Every row comes from one small tree of marks. Brackets hold a mark, then the marks that hang from it, in alphabetical order. Every link used is in the known rows. Which tree was each row made from?
In the rows, 128 means zero.
Known rows:
{F {R D}}: [122 152 144 127 116 124  98 135 131 167 115 115 162 148 174 127  92 128
 145 107 134 142 136 149  71 117 112 103 136 166 120 143 144  97 153 141]
{F {Q K} {S G J}}: [137 112 143 143 107  94 130 185 104 150  96  97 122 107 177 164 141  77
 113 143 144 106 107 123 203 171  78 155 133 238 157 170 119 148 101 105]
{K {Q {F S}}}: [131 151 148 166  59 152 117 157 134  90 107 125  77 175 131 140 144 109
 119 122 141 110 144 104 151 137 119 164 147  96 153 156 116 132  81  91]
{L B S}: [ 91 104 101  98 131 106 145 117 119 139 132 116  95 134 100 172 145 107
  93 121 138 130 111 164  73 151 180 146 141  88 163 111  52 158 113 170]
{D {R {F Q {S M}}}}: [134  67 183 130  75 124  86 130 146 188 107 117 110 153 153 116 102 147
 113  70 147  46 131 154 149 147  87 187 134 178 140 170 127 173 124 122]
{D R}: [142 119 151 130 111 127  99 124 135 164 108 106 125 134 133 117 111 146
 133 105 137 117 132 133 152 128 112 123 133 147 113 125 108 117 143 133]
{Q {F {R D}} K}: [160 152 116 198  99 148 157 171 115 142 127  78 167 176 183 134  80 115
 161 129 128 151 143 121 128  97  62  96 173 147  98 170 157  63 148 113]
{K {Q {F {S L}}}}: [137 146 169 185  51 183 135 157 108  88 127 116 103 195 136 149 131  84
  96 122 159 108 159  96 164  93  92 167 166  97 152 132 138 138  83 102]
{F Q {S L}}: [120 109 206 152  86 137  91 135 108 128 118 131 140 165 180 156 144  78
  84 101 144  92 151 122 148 102 104 162 151 147 169 120 144 167  96 136]
{L {S F M}}: [139  70  98 124 153 143 120 164  97 119 175  91  98 120  94 128  92 133
 134  93 169 109 112 123 117 163 124 173 154 137 131 140 105 164 142 105]
{M C {S L}}: [122 116 195 136 120 140  93 129 151 121 185 129 123 118 158 146 112  98
  72 100 197 142 119 124 184  70 113 107 173 156 129 125 150  80 149 144]
{F Q}: [115 119 163 138 120 111  96 156 127 132  98 131 136 132 159 130 155 129
 117 125 117 119 131 135 144 138 121 143 109 143 141 132 143 153 120 140]
{L B {S G J}}: [100 107  75  81 150  93 155 132  82 154 104  89  90  92  92 189 142 101
  95 137 164 129  93 167 111 174 164 143 119 167 163 132  46 176 122 154]
{Q {F R {S G}} K}: [154 144 122 195 109 129 163 169  84 173  91  45 146 141 190 144 105  98
 161 119 153 115 128  94 154  92  60 121 179 193 130 148 124  99 108  69]
{L {S {M C}}}: [113  87 133 116 134  98 101 148 145 132 164 137  69 108 100 137 126 119
 104  88 163 118 105 135 151 157 136 158 167 154 128 115 125 115 166 127]
{B {L {S M}}}: [140  90 126 104 104 163 118 128 105 145 156 105 126 125 100 148 116  89
  96  80 136  88 107 118 113 146 141 135 122 129 122 118 123 154 150 126]
{W {S F}}: [129  84 130 155 145 157  89 153  83 134 131 127 129 131 138 157  69 153
 141 151 165 134 126 121 112 135 101 173 139 103 136 152 122 155 112 128]
{M C {S G L}}: [132 121 180 140 134 124 100 133 124 147 149 109 143  90 158 166 130  94
  85 115 202 150 107 124 200  66 114 106 162 203 123 119 148  94 149 136]
{B {L {S G J}}}: [145 105 109  99 134 136 113 135  52 166 100  80 138 100 119 178 124  68
  97 113 154 103  90 134 139 158 128 120  95 181 130 152  95 168 138 130]
{K {Q {F {R D} S}}}: [132 172 168 161  46 149  91 159 137 136  96 112 114 193 175 137 110 112
 134 103 151 128 156 124  88 125 107 140 159 138 137 170 131 104 109 107]
{L B}: [110 120 112 107 126 114 148 112 139 137 133 121 114 123 103 162 125 131
 104 136 123 130 129 136 101 124 162 129 135 105 147 119  89 134 114 167]
{C {M {S J}}}: [142  96 113 125 133 125 119 154 127 124 171 128 107  95 164 117 130 133
 108  97 188 128 106 161 171 142 152  98 125 173 125 151 119  98 139 100]
{J {S {L B}}}: [104 121 155 134  97 171 161  86 110 111 169 106 141 145 122 177 118  83
  79 117 156 127 121 135 112  61 155 108 148 129 161 106 106 144 128 181]
{W {S G}}: [117 113 127 138 138 140 103 131  86 166  77 136 143 100 144 172 126 139
 136 169 153 149 110 149 115 134 122 149 116 156 135 117 129 162 115 123]
{L B {S F G M}}: [127  63  64 110 170 118 153 158  80 152 133  67 102  78  69 180 108 132
 122 120 169 116  92 129 101 148 153 167 157 161 148 120  71 181 125 135]
{K {Q {F R S}}}: [127 168 177 164  66 146  98 170 118 137  92  92 103 179 159 120 123 124
 127  88 158 112 151 112 124 126  97 149 149 121 142 146 123 121  93  84]
{F {Q K} {R D} S}: [124 133 188 158  65 108  92 170 140 166 108 109 161 163 231 149 111  83
 127 113 133 124 144 141 105 133  83 137 163 197 151 168 144 102 121 140]
{S F G J}: [160 101  91 132 183 122 122 167  64 137 117  73 132  83 113 148  90 135
 148 135 173 123 102 105 168 151  87 139 121 206 121 176 115 153 134 109]
{M C S}: [117 124 175 117 126 104  82 135 176 128 162 132  99 102 158 133 122 126
  99 105 177 146 109 127 164 110 142 109 154 156 129 148 129  74 140 141]
{R D {F {S L}}}: [140  87 148 139  70 165 145  88 122 134 157 148 163 194 159 170  81  83
 100 126 153  95 156 166  90  80 101 148 169 125 147 185 128 142 115 161]
{L B {S {F {R D}}}}: [110  96 107 108 147 115 105 144  85 163 140  75 138 147 138 176  68 124
 126 105 166 141 130 157  29 139 149 138 165 121 143 154  63 140 135 176]
{B {L S}}: [131 102 140 109 106 157 104 116  88 147 127 105 141 140 121 162 132  73
 100 109 137 104 118 129 107 133 144 124 118  99 132 129  99 153 129 150]

Write each row's tree:
[153  87 149 177 134 127 116 209 103 120 136  90 150 134 155 134 113 119
 142 148 134 126 133 105 185 140  67 161 150 147 117 171 142 128 121 131] => {S {F {Q K}}}
[129  88 150 134  95 123 115 134 135 145 104 152 166 167 172 152 121 129
 126 147 114 113 152 181 101 132 115 151 111 129 129 204 152 162 127 173] => {R D {F Q}}
[137 110 136 126 101 157 139 131 112 114 180 121 102 135 121 143  83  90
  82  65 178  76 123 111 162 132  87 154 154 202 149 124 143 146 137  95] => {F {S J L M}}
[137  94 176 132 140 123  66 170 125 119 141  92 136 115 180 126 123 128
 119 110 173 126 111 114 146 134 120 144 125 156 139 176 129 145 115 133] => {M {S {F Q}}}
[122 120 129 123 108 130 169 104  94 158 118 100 130 120 120 211 129  81
  84 135 162 108 129 121 115  75 140 140 171 160 177  93  83 166  84 150] => {F {S G {L B}}}
[112 121 140 101 121 142 147 113 122 117 185  93 115 123 127 172  98  88
  56  96 199 132 110 145 141 102 139 108 135 159 155 136  95 119 121 156] => {M {S J {L B}}}
[154 121 103 132 146 154 159 155  81 142 144  94 136  90 105 145  98 103
 107  99 167 106 101 127 191 122  81 135 122 240 116 109 162 148 161  96] => {S G J L M}
[155 121 119 192  85 144 179 148 126 102 143  93 105 172 161 148 115  92
 140 138 136 109 140  84 166 106  86 141 187 119 142 165 118  99  89  93] => {Q {F S} K}
[130 106 143 110 113  96  96 138 163 126 172 138  50 108 123 139  95 118
  97  72 175  89 107 108 183 165 114 154 168 211 154 154 131 107 143 107] => {F {S J {M C}}}
[124  91  99 106 164  89 102 170 108 152 138 110  66  73  98 155 124 115
 103  96 187 114  76 149 186 179 122 149 144 234 129 128 117 131 173 112] => {L {S G J {M C}}}
[128 102 156 126 109 100  99 128 176 129 164 151  63 112 126 139 108 126
 107  82 164  98 117 103 158 132 130 155 180 181 156 125 140 105 134 112] => {F {S {M C}}}
[134 117 163 145  92 106 117 177 133 123 130 115 103 142 173 142 133  84
 103 128 141 102 122 128 187 169  75 161 142 190 164 181 119 133 108 118] => {F {Q K} {S J}}
[120 127 123 102 136 133 156 123  96 140 147  78 129  84 121 190 117  88
  65 120 195 137  95 144 153  98 136 103 130 203 151 127  94 135 125 148] => {M {S G J {L B}}}
[120 131 180 145 104 106  90 187 111 166 109  87 130 146 206 128 107  92
 110  83 147  97 122 134 164 163  53 148 142 218 155 172 126 118 120 108] => {F {Q K} R {S J}}
[112 112 165 152 133 174 121 121  61 146 172  49 165 145 144 159  60 115
 108  79 186 116 133 118  95  50 114 109 167 150 145 125 111 132 130 166] => {J {S {F R} {L B}}}
[134  82 163 125  81 135 109  91 134 177 123 116 115 169 144 129  83 137
 120  97 155  65 138 159 126 117  98 152 150 133 132 180  90 145 106 133] => {D {R {F S}}}
[155  91 134 163 146 125 111 215  91 111 149  82 132 127 146 134  95 115
 128 140 143 113 127 110 212 166  54 157 134 181 121 202 136 130 130 124] => {S {F {Q K}} J}
[156 146 125 203 120 146 164 180 104 143 123  61 158 161 166 109  92 123
 159 114 139 130 133 109 157  99  50 105 166 136 100 146 151  70 135  88] => {Q {F R} K}
[115 102 114 120 130 148 110 147 114 130 138 149  96 111 121 142  78 141
 119 110 167 116 103 145 133 182 102 169 111 178 134 136 142 149 147 103] => {W {S J M}}
[146  82 134 179 155 182 111 155  30 155 114 104 172 118 138 188  79 124
 134 161 185 134 131 121 139  88  78 164 152 150 127 124 143 174 113 125] => {W {S F G L}}
[106 135 208 134 104 101  59 146 116 174  82 103 134 156 212 124 135 122
 120  72 141  92 136 139 102 138 102 146 136 173 165 132 131 153 106 118] => {F Q R S}
[131  81  99 116 166 125 102 163  68 108 155  82  97 131 115 142  84 111
 122 105 177 116 109 136 132 177 106 157 133 137 137 180  80 165 134 126] => {L {S F J}}
[ 97 107  90  98 145  98 156 120  91 166  98  94 111  97  99 190 154 104
 104 146 143 137 103 164  88 142 177 140 133 133 159 105  50 171 113 159] => {L B {S G}}
[118 109  91 103 157 112 124 142  71 145 100  97 113  97 120 154 140  95
 119 130 166 127  94 164 143 181 126 142 115 187 142 145  87 167 137 117] => {L {S G J}}
[137  95 129 111 151 156 133 139  98 106 200  69 123 118 113 171  60 104
  70  99 213 128 114 121 150 105 118 122 150 150 148 163  84 132 121 153] => {M {S F J {L B}}}
[115 141 204 128  86 103  55 145 134 173  79 123 146 162 229 145 120 106
 129  89 133 115 138 146  72 138 116 135 141 191 163 158 137 144 118 142] => {F Q {R D} S}
[154  77 118 130 171 106  88 185 123 121 185 105  72  89  88 134  60 158
 118  89 182 108 102  93 207 155  84 149 166 198 111 172 149 101 164 110] => {S F J {M C}}
[134 117 113 102 110 126 125 129 138 115 163 123  73 117 121 129 100 115
 113  76 156  87 105 116 145 169 119 157 141 201 159 147 123 144 128  90] => {F {S J M}}
[122 124 113 131 136 136 175 121  90 155 116  91 153 107  99 195 131 101
  94 148 146 129 121 135 134  76 131 121 144 150 145  87 108 155 118 162] => {S G {L B}}
[133 119 169 138 167 111  50 199  67 158 102  68 149 133 178 115  80 153
 139  78 169 101 127 124 151 160  58 140 114 198 125 181 145 153 134 115] => {S {F Q R} J}
[137 112 120 131 149 100 114 158 139 162 130 128 103  64 104 147 125 143
 124 119 156 126  99 110 191 120 118 137 153 216 117 110 164 104 165 109] => {S G {M C}}
[153 117 165 182 123 125  91 212 103 159 129  78 191 153 202 141  73 118
 156 123 134 142 146 126 130 127  56 134 158 184 111 191 155  98 147 142] => {S {F {Q K} {R D}}}
[133 123 153 125 108 146 126 119 102 115 160 117 110 153 142 154  98  78
  85  96 173  93 131 125 158 117  93 142 154 168 163 137 120 147 108 118] => {F {S J L}}
[157  91 125 158 132 153 142 153  88 154 140 112 166  89 168 146 156 102
 111 115 198 138 114 150 181  65 138  96 151 183 116  94 144 113 137 102] => {C {M {S G L}}}
[176 112  82 191 101 142 200 168 115 130 125  78 113 120 137 153 117  98
 151 131 144 102 106  76 188 112  80 151 189 195 136 141 142 112 117  62] => {Q {F {S G M}} K}
[146 138 113 160  73 149 144 171 132 122  90 105  77 123 109 143 147 117
 133 120 149 103 114  90 166 146 114 175 143 175 143 137 139 148 104  57] => {K {Q {F {S G M}}}}
